Each row was made from one path, in order. Every step used is in the known rows, and no mark comes twice. Write each row's path.
Known rows:
Z > J > T > Q > X: [ 0.29  0.23 -1.55  0.11  1.26  0.45 -1.34  4.39 -1.76  2.09 -5.44  3.27
  0.39 -2.34  0.29 -0.10 -3.34 -3.45 -5.81  1.01  0.03]
J > T: [ 1.00 -0.85  0.75 -1.59  0.71 -0.19 -2.42  4.46  0.54  2.64 -2.12  3.93
 -2.63  0.05  0.58  0.62 -1.38 -5.06 -3.10 -1.21  0.61]
X > Q > T > J > Z > M: [ 1.93 -1.13 -0.69 -4.36 -0.13  0.88 -0.40  6.45  0.94  3.46 -2.90  6.66
 -1.66  0.69  1.51 -0.92  0.39 -3.20 -0.20 -1.49  3.05]
Q > T > M > Z > J: [-3.42 -2.21 -1.84 -1.31 -1.13  0.37 -1.96  4.53  1.17  0.30 -1.24  2.60
 -1.86 -2.96  0.66  2.57  0.13 -0.04  3.63 -0.91 -2.63]
Q > X > J > Z > M > T > F: [-1.24 -0.67 -3.41 -1.31  0.45  0.93  2.27  6.28 -0.40  3.77 -4.07  3.04
  3.09 -3.88  0.90 -0.14 -1.10  0.27 -4.60  4.01  2.89]
J > Z > M > T > F: [-0.26 -2.89 -1.58 -0.12  0.23 -0.76  0.04  5.90  1.47  2.08 -2.83  7.17
  0.08 -0.87  1.22 -1.88 -0.54 -0.90 -2.87  1.17  1.97]
X > Q > T > M > Z > J: [-2.84 -2.04 -1.13 -3.35 -2.07  0.83 -2.59  5.01  0.92  2.44 -2.20  2.09
 -0.16 -2.46  0.54  3.43  0.51 -1.20  1.88 -1.51 -1.34]
S > T: [ 1.12 -1.39 -0.85 -1.74  1.87 -1.18 -2.52  4.27  1.26 -0.06 -1.66  4.52
 -0.77 -1.60  0.60  1.00  0.93 -3.93 -4.24 -0.69  1.47]
X > J > T: [ 0.27  0.14  0.09 -2.50  1.18  0.56 -1.00  4.83  0.21  2.89 -2.83  0.79
 -1.10 -1.20  0.42  1.74 -0.97 -4.29 -2.85  1.37  0.81]
Z > M > T > Q > X > J: [-2.66  0.31 -3.27 -2.06 -0.07  1.44 -0.02  4.76  0.30  1.87 -6.63  3.35
  6.04 -1.62  0.58 -1.20 -1.74 -1.71 -6.62  2.41  3.03]
W > Z > J: [-1.30 -0.80 -0.94  0.59  2.16 -0.58 -2.65  4.11  0.88  1.08 -2.25  3.44
  1.17  1.13 -0.42  1.66 -1.26 -0.20  0.80 -1.35 -1.33]
T > Q: [-0.17 -1.09 -2.22 -0.70  0.33 -0.34 -2.53  4.57  1.49  0.06 -3.67  4.84
  1.95  0.31  0.33  0.15 -0.83 -3.63 -3.52 -1.32  0.17]
J > Z: [ 1.15 -1.34 -1.99  0.21  1.83 -0.31 -1.34  5.18  0.86  1.46 -1.79  3.36
 -2.49  0.32  0.54  0.10 -0.11 -0.72 -0.27 -0.55  0.03]
M > Z > J: [-1.51 -0.69 -0.22  0.20 -0.04  0.30 -1.97  3.50  1.03  0.77 -1.77 -0.15
 -0.31  0.21  0.55  1.43  0.49 -0.46  0.88 -1.70 -0.97]
X > J: [-1.10  0.14 -1.89 -2.24  1.03  0.64 -1.14  4.71  1.10  1.83 -2.28  0.19
  0.99 -0.71  0.23  2.09  0.31 -2.25 -1.42  0.70  0.33]
Z > M > T > J: [-0.18 -1.27 -0.59 -1.94 -0.17  0.38 -1.58  4.60  2.38  0.18 -3.42  6.39
  0.38  1.88  1.22 -3.16  0.34 -3.14 -3.28 -1.72  2.60]
Z > J > T: [ 0.46 -0.83  0.71 -0.45  1.69 -0.48 -2.17  4.25 -0.39  2.19 -2.79  2.83
 -3.30 -0.48  0.48  0.34 -1.68 -3.31 -1.91  0.29 -0.72]
W > Z > M > T > J: [-0.72 -1.08 -0.32 -1.14  0.29  0.29 -1.99  4.58  2.69  0.31 -3.23  7.63
  2.60  2.80  0.48 -2.16 -0.51 -2.17 -2.45 -2.99  2.60]
T > Q > X > J > Z > M: [-0.27  0.78 -3.48 -1.08  2.01  1.85  1.62  5.54 -0.63  2.76 -6.40  2.49
  3.17 -1.61  0.97 -0.17 -1.74 -0.09 -3.61  2.34  2.51]
S > Z > M > T > Q: [-0.62 -1.41 -1.20 -0.24  0.30  0.11 -4.44  4.65  2.50  0.34 -5.47  7.38
  4.87  1.17  0.46 -2.28 -1.23 -2.31 -2.42  1.82  1.05]
Q > X > J: [-1.19  1.10 -2.99 -2.69  0.93  1.58 -0.11  4.70 -0.40  3.11 -3.02 -0.64
  2.44 -2.43  0.14  2.65 -0.89 -1.53 -3.50  1.13  1.04]
T > Q > X > J > Z: [ 0.23  0.89 -4.86 -0.14  1.83  1.30  0.79  5.67 -0.87  1.88 -4.90  0.53
  3.04 -3.03  0.16  0.76 -1.38 -0.19 -3.25  2.51  1.03]

Write each row's path:
[-2.44 -1.64 -1.36  0.07 -0.26  0.75 -2.29  4.02  1.33 -0.28 -2.44  1.38
 -0.41 -1.51  0.52  2.18  0.58  0.68  1.56 -1.64 -2.19] => T > M > Z > J
[ 3.75 -1.17 -0.48 -1.24  2.91 -0.35 -0.16  5.29  1.21 -0.63 -3.03  6.77
 -2.42 -0.71  1.78 -2.09  1.57 -2.15 -2.59 -0.83  3.42] => S > T > J > Z > M
[ 1.25 -1.35 -1.36 -2.31  0.79  0.26  0.23  5.98  1.07  1.27 -1.93  6.75
 -3.28  0.04  1.72 -1.77  0.00 -1.99  1.67 -0.87  1.77] => Q > T > J > Z > M
[-1.46  0.52 -1.16 -2.44 -0.95  2.89 -0.09  4.58 -0.50  3.27 -3.63 -0.92
  0.38 -4.21  0.49  3.99 -1.03 -1.95 -3.09  0.13  0.36] => Q > X > J > T > M > Z
[-0.56 -1.60  0.60 -1.36 -1.12  1.22 -2.52  4.28  1.37  1.50 -2.31  3.41
 -2.17 -1.42  0.78  2.22 -0.37 -3.34 -1.30 -2.83 -0.34] => J > T > M > Z
[-1.09  1.12 -4.06 -1.82  0.58  1.45 -0.20  4.93 -0.34  1.82 -4.91  0.57
  4.74 -2.72  0.05  1.65 -1.49 -2.45 -5.12  1.51  1.11] => T > Q > X > J
[ 1.10 -0.89 -0.35 -0.69  0.52 -0.17 -2.58  4.65  0.65  1.17 -4.11  5.36
 -0.38 -0.47  0.49 -0.24 -2.07 -5.78 -4.68 -0.82  0.64] => J > T > Q
[ 1.86 -1.27 -2.72 -1.33  0.71 -0.25 -0.69  6.14  0.86  0.46 -0.53  4.87
 -3.77 -1.03  0.96 -0.90  0.38 -2.01  1.67 -0.71  0.30] => Q > T > J > Z
[-1.58 -2.30 -2.04 -4.99 -1.48  0.31 -3.00  5.94  1.33  3.00 -2.27  5.88
 -0.15 -2.09  0.36  3.17 -0.25 -3.96 -0.85 -1.45 -0.24] => X > Q > T > M
[-0.79 -1.06 -3.45  0.26  0.60  0.62 -0.29  5.22  0.16  1.56 -5.99  6.51
  2.62 -0.53  0.84 -3.20 -2.16 -0.61 -5.73  0.96  2.73] => J > Z > M > T > Q > X
[-0.25 -0.37 -1.30 -1.65  2.26  0.91  0.71  5.39  0.77  2.63 -3.72  2.05
 -0.36  0.52  1.13  0.19  0.04  0.03  0.47  1.60  1.68] => X > J > Z > M
[ 2.45 -1.00 -2.00 -3.34 -0.08  0.38 -1.10  6.59  0.74  2.67 -1.57  4.71
 -1.87 -0.56  0.72 -0.06  0.63 -3.20 -0.11 -1.28  1.59] => X > Q > T > J > Z
[-1.24 -1.11 -2.90  0.03  1.39  0.21  0.07  5.55  1.36  0.60 -5.84  4.26
  2.81 -0.28  0.77 -2.75 -0.65 -0.15 -2.54  2.91  2.21] => X > J > Z > M > T > Q
[-0.74 -1.47 -0.13 -1.13  0.44  0.26 -4.19  4.54  2.37  1.65 -3.61  5.90
  2.46  1.62  0.49 -1.39 -0.62 -1.63 -0.84  1.47  1.08] => S > Z > M > T
[-0.21 -0.67  1.76  0.01  0.10  0.36 -1.96  3.57  0.02  2.13 -2.25  0.41
 -2.61 -0.28  0.75  0.96 -0.67 -2.26 -0.85 -1.19 -0.52] => M > Z > J > T
[-1.35 -1.75 -2.81 -0.02 -0.40 -0.82 -3.07  4.59  1.87 -0.64 -3.88  5.63
  2.98  0.08  0.06 -1.92 -0.86 -3.27 -4.75 -0.27  0.68] => M > T > Q
[ 0.86 -1.51  0.39 -0.33  0.84 -0.88 -1.21  5.09 -0.41  2.52 -2.23  3.93
 -1.92 -2.98  0.60  1.32 -1.85 -4.00 -3.19  1.23 -0.74] => Z > J > T > F
[ 2.21 -0.83 -0.79 -0.87  1.63  0.73 -0.07  5.47  1.41  0.91 -3.17  5.62
 -2.09  1.67  1.56 -2.07  0.41 -1.40 -0.20 -1.75  2.15] => T > J > Z > M
